Known rows, with every step that occurs:
vumin/nogo/lisulud: [-1.16 -2.84  1.27  1.54 -1.22  0.86 -0.33 -0.17 -0.69  1.93  2.14 -0.06
  1.68 -0.13  2.10 -0.13  0.71  2.54 -0.78  0.66 -0.24 -0.58  1.64  0.79]
lisulud/nogo/kulos/vabo/noreso: [ 0.02 -3.36 -1.17 -0.80 -0.10 -0.68  1.32 -2.98  3.91 -0.59 -0.39  0.64
  0.53 -1.56  1.70  0.56 -1.71  2.96  0.18  1.94  2.49  0.13  0.28  1.28]
vumin/nogo/kulos: [-0.39 -1.87  0.85 -1.17 -0.99  0.62  2.04 -2.54 -1.36  0.63  0.19  0.62
 -1.34  0.39  0.87  0.49  1.08  0.50 -0.46  0.59 -0.95 -1.25  3.12  0.09]
noreso/rogas/lisulud: [-0.55 -3.06  0.48  0.53  1.57  0.27 -0.70  1.25 -0.96 -1.28 -2.43  0.23
  1.09 -3.26  0.03 -0.91 -0.29  1.97  0.97 -0.59 -1.84  2.36 -2.27  1.72]
rogas/noreso/nogo/kulos: [ 0.64 -0.01 -1.34  0.44  0.34  0.79 -0.51 -1.96 -1.25  0.56  0.59  0.29
 -0.19 -0.38  0.98 -1.29  0.05  1.40  2.17  1.72  0.15 -1.54  3.83  0.87]
lisulud/nogo/kulos/vabo/vumin/rogas/noreso: [ 0.04 -2.66 -2.28  1.71  3.02  0.78  2.60 -3.55  2.66  1.45 -0.12 -0.67
 -0.05 -2.16  1.38  1.72  1.29  4.03  2.25  0.17  0.65 -1.15  0.18  2.84]
vumin/nogo/kulos/vabo/lisulud: [-0.18 -1.27  0.20  1.40 -0.38 -0.74  1.67 -2.81  0.10 -0.48  0.84  2.21
 -1.58 -1.87  1.57  1.45 -0.48  2.15 -1.89 -0.92 -0.58  0.79  2.07 -0.34]
rogas/noreso: [ 0.93 -1.30 -0.91  0.77  0.84  1.04 -0.22 -0.91  0.47  0.47  0.39  0.71
  1.42 -1.79 -0.42 -2.90 -0.86  2.93  2.09  0.78 -0.55 -0.10 -0.61  0.96]
vumin/vabo/kulos/rogas/noreso: [-0.93 -2.45 -0.81  3.84 -0.68  0.27  4.20 -1.27  0.48 -1.85 -1.86  1.77
  0.44 -1.42 -3.70 -2.33  0.08  2.98  3.98  1.32 -1.43  0.01  0.11  0.24]
vumin/rogas: [ 0.50 -2.77  1.11 -0.59  0.73  1.19  2.60 -0.42  0.00  1.03 -0.63  0.50
  2.23 -0.50 -0.94 -0.21 -0.17  1.66  1.27 -0.57 -1.91 -0.23 -0.09  1.63]
rogas/kulos/vabo/lisulud/nogo/vumin: [-1.59 -2.43 -2.20  4.59 -0.39 -2.16  1.70 -1.12  2.90 -1.48 -1.50  1.63
  0.91 -3.82  0.37  1.05 -3.11  1.93 -0.10  0.30 -0.26  0.08  1.10  1.08]
noreso/rogas/lisulud/nogo/kulos/vabo/vumin: [-1.65 -3.53 -1.82  0.89  2.73 -0.48  0.16 -1.38  0.89 -1.56 -2.37 -0.89
 -1.91 -3.85  1.60  2.65  0.51  2.48  0.82 -0.08  0.26  1.57 -1.37  2.67]
rogas/kulos/vabo/vumin: [-0.03 -0.34 -1.27  2.47  0.19  0.26  1.70 -0.93  0.98 -2.04 -1.72 -0.11
 -0.54 -2.22 -2.56 -0.18 -1.41  0.95  1.35  0.35 -1.70  1.00  1.95  0.68]
rogas/kulos/vabo/vumin/nogo: [-1.64 -0.85 -0.69  3.55  0.07  0.15  2.18 -1.78  0.56 -1.15 -0.26  0.26
 -0.72 -0.52 -0.33  0.46  0.71  0.91  0.31 -0.37 -1.00  0.17  3.44  0.85]
noreso/nogo/kulos/vabo/lisulud: [ 0.19  0.16 -0.92  0.76 -0.16 -1.10 -0.13 -1.80 -0.22 -1.29  0.63  2.03
 -0.91 -1.61  1.36  1.41 -1.99  1.35 -0.77  0.16 -0.18  0.71  3.11  0.06]
lisulud/nogo/kulos: [-0.19 -2.68 -0.29 -2.97 -0.92  0.33  1.87 -1.97  0.99 -0.42 -1.60  0.13
 -0.54 -0.96  0.82  1.04 -0.89  0.47  1.14  1.31  0.75 -2.03  0.39  1.02]
lisulud/nogo/vumin/rogas/kulos/vabo/noreso: [-1.41 -4.55 -1.61  4.91  0.80 -1.02  3.41 -1.80  4.25  1.11 -1.57  0.40
  3.50 -1.89  0.51  0.62 -1.20  3.26  0.93  1.33  0.20 -0.16  2.23  2.76]
kulos/vabo: [ 0.29 -2.64  0.06 -0.94 -0.59  0.43  0.42 -1.25  1.01 -0.02  0.28  1.56
  0.14 -1.33 -1.05 -0.18 -2.15  2.10  0.32 -0.03 -0.55  0.98  0.51  0.07]
lisulud/nogo: [-0.88 -3.24 -0.38 -2.13 -0.42  0.17  0.86 -0.93  2.09 -0.21 -0.42  0.46
  1.61 -0.46  1.13 -0.02 -1.17  1.14  1.34  0.63  1.28 -1.70 -1.12  1.60]
kulos/rogas: [-0.30 -1.95 -0.66  0.41 -0.29  0.60  1.20 -0.35 -0.44  0.21  0.19  1.44
  0.60 -1.24 -1.83 -0.19 -2.40  1.83  2.30  1.98 -1.53 -0.15 -1.27  0.73]
nogo/vumin/vabo/noreso/rogas: [-2.79 -5.33 -1.77  3.08  3.12 -1.64 -0.10 -1.24 -0.05  0.35 -0.32  1.38
  1.93  0.21 -0.10 -0.08  1.32  3.43  0.56  0.97 -0.95  2.95  0.22  1.69]
noreso/rogas/kulos: [-0.88 -1.63  0.12  0.42  0.25  0.75  1.21  1.05 -1.83 -1.23 -5.71  1.18
  0.94 -2.67 -1.95 -0.67 -0.97 -0.15  1.72 -0.73 -2.47  1.02  0.67  0.51]
kulos/rogas/lisulud: [ 0.03 -2.53  0.23  2.56 -0.36  0.31  0.89  0.70  0.37 -1.21  0.09  0.37
  0.78 -2.94 -1.39 -1.07 -2.20  2.48  2.60  1.91 -1.68  0.94 -2.40  1.43]
kulos/rogas/lisulud/nogo/vumin/vabo/noreso: [-3.05 -6.43 -1.91  6.34  1.24 -2.15  1.64 -1.25  4.25 -1.03  1.78  0.28
  2.66 -0.96  0.65  0.09 -0.33  4.56  2.67  3.34  1.31  1.05 -2.09  3.27]
vabo/noreso/rogas/lisulud: [-0.29 -2.76 -0.03  2.31  2.62 -0.46 -1.10  1.11  0.89 -1.70 -1.59 -0.13
  2.79 -3.08  0.89 -2.39 -0.30  3.50  0.74  0.60 -0.54  3.50 -2.77  2.64]

Rows:
[-1.68 -1.17 -0.86  1.31  1.58  0.19  0.80 -1.90 -0.45  0.13  2.68 -0.60
  0.20  1.41  1.25  0.03  2.16  1.20 -0.04  0.50 -0.66 -0.42  1.25  1.81]
vabo/vumin/nogo
[-1.67 -4.01 -0.63  2.94  0.01 -0.08  4.12 -0.91  1.35  0.91 -2.78 -0.24
  2.43 -1.33 -0.20  1.13 -0.33  0.79  1.94  0.68 -1.40 -2.20  2.41  2.48]
lisulud/nogo/vumin/rogas/kulos
[ 0.06 -1.42 -0.39  3.16  2.04  0.26  1.53 -1.68 -0.11 -0.41  0.95 -1.53
 -0.76 -1.33  0.86  1.96  1.23  2.06  1.03  0.25 -1.12  0.74  3.47  2.82]
noreso/nogo/kulos/vabo/vumin/rogas/lisulud
[-2.61 -5.94 -2.55  4.13  3.07 -2.15 -1.44 -0.83  3.38  0.04  0.06  0.24
  2.18 -3.41  2.91  0.64 -0.93  4.78 -0.24  1.62  1.31  2.69 -1.69  3.36]
kulos/vabo/noreso/rogas/lisulud/nogo/vumin
[-0.67 -0.96 -0.53  3.06  0.86 -0.66  0.90  0.84 -0.36 -2.56 -5.14  2.86
  0.82 -4.69 -1.12  0.17 -2.41  1.68  0.16 -2.21 -2.02  2.92 -0.55  0.03]
noreso/rogas/kulos/vabo/lisulud
[ 0.30 -0.24 -0.80  0.03  0.17 -0.45 -0.14 -1.87 -0.08 -0.28  0.95  0.01
  1.22  0.79  1.64 -0.93 -0.33  1.11  0.68  2.87  0.76 -0.05  3.78  1.43]
vabo/noreso/nogo/kulos
[-1.76 -2.43 -0.69  3.58  0.65  0.22 -0.87 -1.44  0.32  1.71  3.89 -0.72
  0.16 -0.48  2.11  1.48  1.11  3.62 -1.20  0.63 -0.10  0.71  2.01  1.29]
kulos/vabo/vumin/nogo/lisulud
[-0.39 -3.60 -0.24  2.62  2.47 -0.64 -1.35  0.32  1.89 -1.32 -1.24  0.81
  2.06 -3.63  0.88 -1.25 -1.14  4.50  0.17  0.15 -0.21  4.34 -2.36  2.01]
kulos/vabo/noreso/rogas/lisulud
[-3.01 -2.19 -0.82  5.06  1.19  0.38 -0.21  0.15 -1.46  0.70 -1.82 -0.07
  0.14 -2.22  1.14  1.87  1.57  2.54 -0.35 -0.66 -1.56  1.58  2.75  1.19]
noreso/rogas/kulos/vabo/vumin/nogo/lisulud
[-3.10 -5.12 -1.09  1.71 -1.22 -1.64  4.10 -2.25  1.77 -1.55 -1.26  0.48
  0.28  0.07 -1.29  0.35  0.75  0.95  0.95  1.33 -0.15 -1.40  2.61  1.24]
lisulud/nogo/vumin/vabo/kulos
[-3.12 -4.66 -3.04  5.35 -0.06 -1.27  3.91 -2.40  1.74 -0.32 -0.64  1.21
  0.49 -1.24 -1.61 -0.44  0.36  3.43  3.65  2.87 -0.07 -1.77  0.84  1.61]
lisulud/nogo/vumin/vabo/kulos/rogas/noreso
[ 0.44 -3.18 -0.17  1.85  1.86 -0.49 -0.37 -0.81  0.89 -1.46 -2.41  0.47
 -0.06 -4.32  0.49 -0.28 -0.92  3.94 -0.10  0.73 -0.67  4.07 -0.74  1.38]
nogo/kulos/vabo/noreso/rogas/lisulud
[-0.28 -0.93 -0.34  1.31 -1.68  0.11  3.62 -0.45 -0.65 -1.63 -1.78  0.96
  0.01 -1.99 -3.24 -1.36 -2.06  0.93  2.09  2.58 -2.47 -0.35  0.35  0.36]
vabo/kulos/rogas
[ 0.56 -1.89 -1.85  3.46  3.75  1.04  1.34 -2.11  1.56  1.60  1.41 -0.34
  1.26 -1.77 -0.28 -0.52  0.80  4.69  2.03 -0.42 -1.15  0.91 -0.43  2.48]
kulos/vabo/vumin/rogas/noreso
[-0.28 -1.07 -0.21  2.15 -0.87  0.09  0.62 -0.49 -1.38 -0.92  0.08  0.11
 -0.89 -1.78  0.01  0.57 -1.39  1.02  2.50  2.93 -1.07 -0.36  1.93  1.49]
noreso/nogo/kulos/rogas/lisulud
[ 1.17 -2.26 -0.06  1.59  1.90  1.62  1.78 -0.94  0.64  1.77 -0.17  0.44
  2.89 -1.43 -0.39 -1.96  0.41  3.48  2.58 -0.40 -1.41 -0.42 -0.66  1.91]
vumin/rogas/noreso
[ 0.84  0.68 -1.98  2.90  0.91 -0.77 -0.91 -2.13  0.10 -0.46  1.06  1.96
 -0.22 -2.54  1.95 -0.43 -1.44  3.15  0.40  0.12  0.42  0.52  2.66  0.39]
rogas/noreso/nogo/kulos/vabo/lisulud
[-2.99 -1.70 -1.17  3.11  1.94  0.20  1.28 -0.89 -1.25 -0.53 -2.61  0.90
 -0.74 -1.07  0.38  1.61  1.71  1.03  0.19 -1.46 -1.58  1.48  2.54  1.04]
noreso/rogas/kulos/vabo/vumin/nogo
[-0.32 -0.46 -1.64  1.72  0.24 -0.43  0.42 -1.65 -0.26  0.02  1.17  0.64
  0.87  0.28  0.74  0.04 -1.37  1.81  2.12  4.34  0.39 -0.28  2.48  1.41]
vabo/noreso/nogo/kulos/rogas
[-1.17 -1.33 -0.69  4.16  0.95  0.24  2.04 -1.88 -0.99 -0.92  1.75 -1.21
 -2.20 -1.47  0.59  0.99  1.51  1.96  1.45  2.47 -1.70  0.18  0.37  1.98]
vabo/vumin/nogo/kulos/rogas/lisulud
[ 0.08 -1.54  0.33  3.30 -1.69 -0.16  3.33  0.57  0.21 -3.10 -1.91 -0.02
  0.13 -3.79 -2.86 -2.20 -1.95  1.64  2.14  2.47 -2.47  0.72 -0.64  1.12]
vabo/kulos/rogas/lisulud
[-0.49 -3.52  0.33  0.08 -0.28  0.02  0.62  0.15  2.79 -1.90 -0.44 -0.62
  1.72 -2.15  1.35 -0.87 -0.89  1.84  1.46  0.43  1.06 -0.51 -2.30  2.38]
rogas/lisulud/nogo
[-2.05 -4.15 -2.01  0.21  0.29 -0.77  0.35 -1.72  1.38  1.22  1.23  0.13
  1.08 -0.52  1.16  0.74 -1.06  1.50  0.59  2.12  0.36 -1.66  0.61  2.07]
lisulud/nogo/vumin
[-0.61 -1.46 -0.76  2.33 -1.02 -1.01  2.28 -0.35  3.50 -3.04 -3.27  2.08
  1.54 -3.69  0.27  0.32 -3.11  1.47  0.50 -1.15  0.80  0.06 -0.56  0.68]
rogas/kulos/vabo/lisulud/nogo
[-1.52 -1.37 -2.35  5.65 -0.05 -1.62 -0.27 -1.32  1.41 -0.02  0.75  0.67
  1.94 -0.50  0.41 -0.64 -1.90  1.87  0.46  2.90 -0.12  0.80  6.16  1.41]
rogas/kulos/vabo/noreso/nogo/vumin
[ 0.32 -1.65 -1.61  2.50  0.81  0.96  0.34 -0.71  0.21  1.03  0.52  1.53
  1.17 -2.30 -1.30 -2.01 -1.75  3.61  3.48  2.24 -1.00 -0.25 -1.91  0.98]
kulos/rogas/noreso
[-1.25 -4.07 -1.60 -1.06  1.81 -0.70  0.30 -2.05  2.11  0.03 -2.81  1.36
  0.40 -2.19  2.24  1.75 -0.84  3.20  0.14  0.83  1.84  1.22 -0.55  1.71]
lisulud/nogo/kulos/vabo/noreso/rogas
[ 0.00 -0.54 -0.24 -1.67 -0.83  0.33  0.16 -1.62 -1.77 -0.05  0.04  0.36
 -0.68  0.47  0.62  0.56 -0.45 -0.37  0.98  1.70 -0.43 -1.35  4.37  0.59]
noreso/nogo/kulos
[-0.11 -3.20 -0.92  5.86  0.89 -0.54  3.08 -1.42  2.14  0.95 -1.22  0.62
  2.71 -2.18 -1.32 -0.43 -1.45  3.34  0.68  1.41 -2.17  1.45  3.25  1.87]
nogo/vumin/rogas/kulos/vabo/noreso
[ 0.91 -2.03  0.32  1.70 -0.85  0.51  1.87 -0.55 -0.59 -1.40 -0.92  0.07
 -1.31 -3.61 -1.84  0.03 -2.06  1.91  2.44  2.60 -2.13  0.58 -0.90  0.84]
nogo/kulos/rogas/lisulud
[ 0.22 -0.41 -0.18  2.94  1.42  1.09  3.97 -0.33 -0.09 -1.00 -2.76 -1.21
  1.67 -1.42 -2.28 -0.31  0.71  0.57  2.42 -0.38 -2.99 -0.16  1.48  2.16]
vabo/vumin/rogas/kulos
